What can hang from each mark:
K_453: K_389
K_457: K_365 K_389 K_453 K_642
K_389: K_453 K_457 K_642
K_283: K_642
K_642: K_283 K_389 K_453 K_457
K_365: K_453 K_457

Each row was made from one small tree. Brackets hold a mark, then the marks that hang from it, in the order of their numbers. Every link used is in the known rows. Write each row's tree.
Known rows:
{K_642 K_283 {K_389 {K_457 K_365 K_453}}}: [ 0.19  0.10  0.05  0.04  0.46 -0.05  0.15 -0.37  0.08  0.03 -0.02  0.10
 -0.36  0.10 -0.15 -0.03  0.01  0.08 -0.13]
{K_389 {K_457 K_365}}: [ 0.19  0.02  0.14  0.01  0.20  0.13 -0.06 -0.30  0.07  0.03  0.07 -0.09
 -0.10  0.02 -0.10  0.08  0.11  0.23 -0.06]
{K_453 K_389}: [ 0.13  0.15  0.43 -0.12  0.03 -0.10 -0.07 -0.31  0.20 -0.09  0.32 -0.29
  0.10 -0.05 -0.03  0.22  0.03  0.15 -0.21]
{K_457 K_365 K_453 K_642}: [ 0.30  0.08  0.03 -0.05  0.12  0.18  0.11 -0.15  0.20  0.24  0.16 -0.18
 -0.10 -0.05 -0.11  0.10  0.11  0.14 -0.05]
{K_389 K_453}: [ 0.23  0.36  0.31 -0.19 -0.01  0.25 -0.19 -0.21  0.09 -0.05  0.25 -0.23
 -0.15  0.00  0.14  0.31  0.06  0.35  0.01]
{K_453 {K_389 K_642}}: [ 0.18  0.14  0.38 -0.07  0.10 -0.18 -0.08 -0.33  0.21 -0.09  0.14 -0.33
  0.13  0.03 -0.01  0.25  0.07  0.08 -0.05]
{K_642 K_453 K_457}: [ 0.42  0.21  0.33 -0.21  0.09  0.06 -0.10 -0.22 -0.07 -0.09  0.39 -0.09
 -0.11 -0.12  0.20  0.21 -0.05  0.13 -0.04]
{K_283 {K_642 K_389}}: [ 0.18  0.33  0.17 -0.17  0.14 -0.21 -0.07 -0.40  0.25 -0.20  0.12 -0.22
 -0.19  0.05  0.24  0.40  0.05  0.18  0.10]
{K_389 {K_457 K_365} {K_642 K_283 K_453}}: [ 0.34  0.07  0.01  0.12  0.43  0.11  0.03 -0.29 -0.09 -0.03 -0.14  0.00
 -0.16  0.15 -0.10 -0.01  0.02  0.04  0.20]
{K_365 K_453}: [ 0.27  0.27  0.38 -0.22  0.02  0.22 -0.23 -0.33  0.07 -0.09  0.14 -0.24
 -0.14 -0.07  0.06  0.34  0.07  0.27 -0.06]
{K_283 {K_642 K_457}}: [ 0.30  0.34  0.24 -0.19 -0.02 -0.19 -0.10 -0.30  0.14 -0.08  0.22 -0.13
 -0.06 -0.14  0.30  0.27  0.10  0.22  0.09]
{K_457 K_453 K_642}: [ 0.32  0.27  0.21 -0.12 -0.01  0.06  0.00 -0.25  0.13  0.17  0.21 -0.21
 -0.09 -0.09  0.02  0.28  0.07  0.17 -0.06]
{K_283 {K_642 K_453}}: [ 0.31  0.34  0.20 -0.19 -0.01 -0.03 -0.09 -0.31  0.04 -0.16  0.15 -0.28
 -0.15  0.00  0.21  0.41 -0.04  0.21  0.13]
{K_642 K_283 K_389 {K_457 K_453}}: [ 0.31  0.27  0.28 -0.10  0.32 -0.22  0.12 -0.36  0.09 -0.04  0.26  0.14
 -0.27 -0.07  0.12  0.05  0.00  0.04 -0.14]
{K_365 {K_453 K_389}}: [ 0.20  0.18  0.39 -0.28  0.03  0.10 -0.20 -0.29  0.12 -0.07  0.14 -0.29
 -0.10 -0.09 -0.07  0.25  0.02  0.20 -0.22]
{K_453 {K_389 {K_457 K_365 K_642}}}: [ 0.17 -0.02  0.02 -0.08  0.23  0.06 -0.02 -0.16  0.16  0.13  0.10 -0.12
 -0.03 -0.04 -0.22 -0.02  0.08  0.10 -0.15]
{K_457 K_365 {K_453 K_389} {K_642 K_283}}: [ 0.21  0.07  0.03  0.01  0.24  0.06  0.24 -0.14  0.22  0.21  0.16 -0.08
 -0.04 -0.05 -0.26 -0.13  0.05  0.01 -0.14]
{K_457 K_365 K_389}: [ 0.16 -0.17  0.11  0.06  0.27  0.26  0.15 -0.20  0.17  0.02  0.13 -0.28
 -0.02  0.07 -0.05  0.03  0.13  0.21  0.01]
{K_365 {K_457 {K_642 K_453}}}: [ 0.32  0.19  0.05 -0.14  0.13  0.06 -0.18 -0.35 -0.06 -0.01  0.11 -0.20
 -0.25 -0.08  0.15  0.17 -0.01  0.20  0.08]
{K_283 {K_642 {K_453 K_389} {K_457 K_365}}}: [ 0.32  0.10  0.03 -0.24  0.14 -0.11  0.03 -0.11  0.09 -0.04  0.18 -0.16
 -0.16 -0.10  0.08  0.08 -0.05  0.09 -0.04]

Write each row's tree:
[ 0.29  0.15 -0.01 -0.20  0.23 -0.24  0.10 -0.25  0.22  0.03  0.08 -0.07
 -0.35 -0.07  0.16  0.16  0.04  0.12 -0.05]  {K_283 {K_642 K_389 {K_457 K_365 K_453}}}
[ 0.19  0.14  0.25  0.01  0.17 -0.35  0.00 -0.52  0.04  0.05 -0.11 -0.21
 -0.24 -0.04 -0.02  0.04 -0.01  0.14 -0.14]  {K_365 {K_457 {K_453 {K_389 {K_642 K_283}}}}}
[ 0.28  0.08 -0.10 -0.18  0.17  0.14  0.05 -0.07  0.12  0.06  0.02 -0.16
 -0.27 -0.06  0.20  0.06  0.10  0.29  0.13]  {K_283 {K_642 {K_457 K_365 {K_389 K_453}}}}
[ 0.28 -0.13  0.00  0.15  0.48  0.24  0.23 -0.20  0.03 -0.04 -0.06 -0.19
 -0.07  0.19 -0.07 -0.05  0.05  0.04  0.24]  {K_457 K_365 {K_389 {K_642 K_283 K_453}}}
[ 0.21  0.12  0.12 -0.15  0.06 -0.19 -0.06 -0.37  0.07  0.18  0.04 -0.25
 -0.26 -0.16 -0.02  0.09  0.01  0.19 -0.22]  {K_365 {K_457 {K_453 K_389} K_642}}
[ 0.30  0.24  0.24  0.08  0.22 -0.14  0.02 -0.45 -0.05  0.08 -0.18 -0.03
 -0.18  0.06 -0.04  0.14  0.06  0.12  0.03]  {K_389 {K_457 K_453} {K_642 K_283}}
[ 0.25  0.08 -0.01 -0.01  0.56  0.11  0.08 -0.29 -0.05 -0.15  0.06  0.11
 -0.36  0.15 -0.09 -0.02 -0.08  0.02  0.01]  {K_642 K_283 {K_389 {K_457 K_365}} K_453}
[ 0.26 -0.15  0.12 -0.03  0.28  0.16  0.12 -0.15  0.12  0.05  0.22 -0.11
 -0.05 -0.07  0.06 -0.06  0.13  0.17 -0.03]  {K_642 {K_457 K_365 K_389}}
[ 0.35  0.25  0.08 -0.04  0.31  0.17 -0.03 -0.13  0.09  0.02  0.06  0.05
 -0.15  0.02  0.11 -0.05  0.13  0.15  0.23]  {K_389 K_453 {K_642 K_283 {K_457 K_365}}}
[ 0.22  0.16 -0.09 -0.05  0.30  0.23 -0.04 -0.27 -0.03  0.08 -0.08 -0.11
 -0.36 -0.03  0.14 -0.07  0.08  0.31  0.18]  {K_365 {K_457 {K_389 K_453} {K_642 K_283}}}
[ 0.27  0.07 -0.02 -0.03  0.34  0.22  0.14 -0.07  0.12  0.01  0.24 -0.06
  0.00  0.02 -0.19 -0.11 -0.01 -0.04  0.04]  {K_457 K_365 {K_642 K_283 {K_453 K_389}}}
[ 0.18  0.09  0.28 -0.06  0.16 -0.20 -0.11 -0.35  0.09 -0.01 -0.03 -0.22
 -0.01  0.02 -0.08  0.19  0.06  0.10 -0.10]  {K_453 {K_389 K_457 K_642}}
[ 0.25  0.22  0.00 -0.06  0.28  0.40  0.07 -0.10  0.06  0.08  0.09 -0.10
 -0.15  0.03  0.07  0.02  0.10  0.22  0.21]  {K_457 {K_389 K_453} {K_642 K_283}}
[ 0.37  0.13  0.18  0.07  0.29 -0.09  0.14 -0.29  0.11  0.09  0.05  0.02
 -0.07 -0.02  0.02 -0.05  0.11  0.03  0.07]  {K_389 {K_642 K_283 {K_457 K_365 K_453}}}
[ 0.35  0.12  0.33 -0.26  0.10 -0.07 -0.06 -0.16 -0.02 -0.08  0.39 -0.13
 -0.07 -0.15  0.07  0.13 -0.10  0.06 -0.21]  {K_642 {K_453 K_389} K_457}
[ 0.26  0.28  0.24 -0.07  0.39  0.02  0.03 -0.35  0.02 -0.28  0.27 -0.02
 -0.21  0.12  0.09  0.18 -0.10  0.02  0.05]  {K_642 K_283 K_389 K_453}
[ 0.18  0.16  0.28  0.04  0.27 -0.20 -0.04 -0.38  0.07 -0.05 -0.05 -0.09
  0.01  0.05 -0.11  0.06  0.05  0.06 -0.03]  {K_453 {K_389 K_457 {K_642 K_283}}}
[ 0.27  0.09  0.20 -0.12  0.30  0.11  0.01 -0.18  0.11 -0.02  0.19  0.07
 -0.09 -0.14 -0.10 -0.18  0.06  0.08 -0.12]  {K_642 K_283 {K_457 {K_365 {K_453 K_389}}}}
[ 0.26  0.19  0.06 -0.08  0.25 -0.05 -0.07 -0.34 -0.04 -0.03  0.10 -0.11
 -0.20 -0.08  0.02 -0.02 -0.05  0.10  0.02]  {K_365 {K_457 {K_642 K_283 {K_453 K_389}}}}
[ 0.26 -0.04 -0.13 -0.01  0.43  0.51  0.13 -0.11  0.12  0.11 -0.06 -0.09
 -0.16  0.02 -0.14 -0.14  0.15  0.13  0.17]  {K_457 {K_365 K_453} K_389 {K_642 K_283}}
[ 0.24 -0.04  0.13  0.02  0.20 -0.16  0.03 -0.49 -0.03  0.13 -0.24 -0.35
 -0.34  0.01  0.11  0.14  0.06  0.25 -0.02]  {K_365 {K_457 {K_389 K_642} K_453}}
[ 0.16  0.01  0.13  0.10  0.37 -0.10  0.05 -0.30  0.13  0.00 -0.09 -0.06
  0.00  0.08 -0.22 -0.08  0.08  0.03 -0.02]  {K_453 {K_389 {K_457 K_365} {K_642 K_283}}}
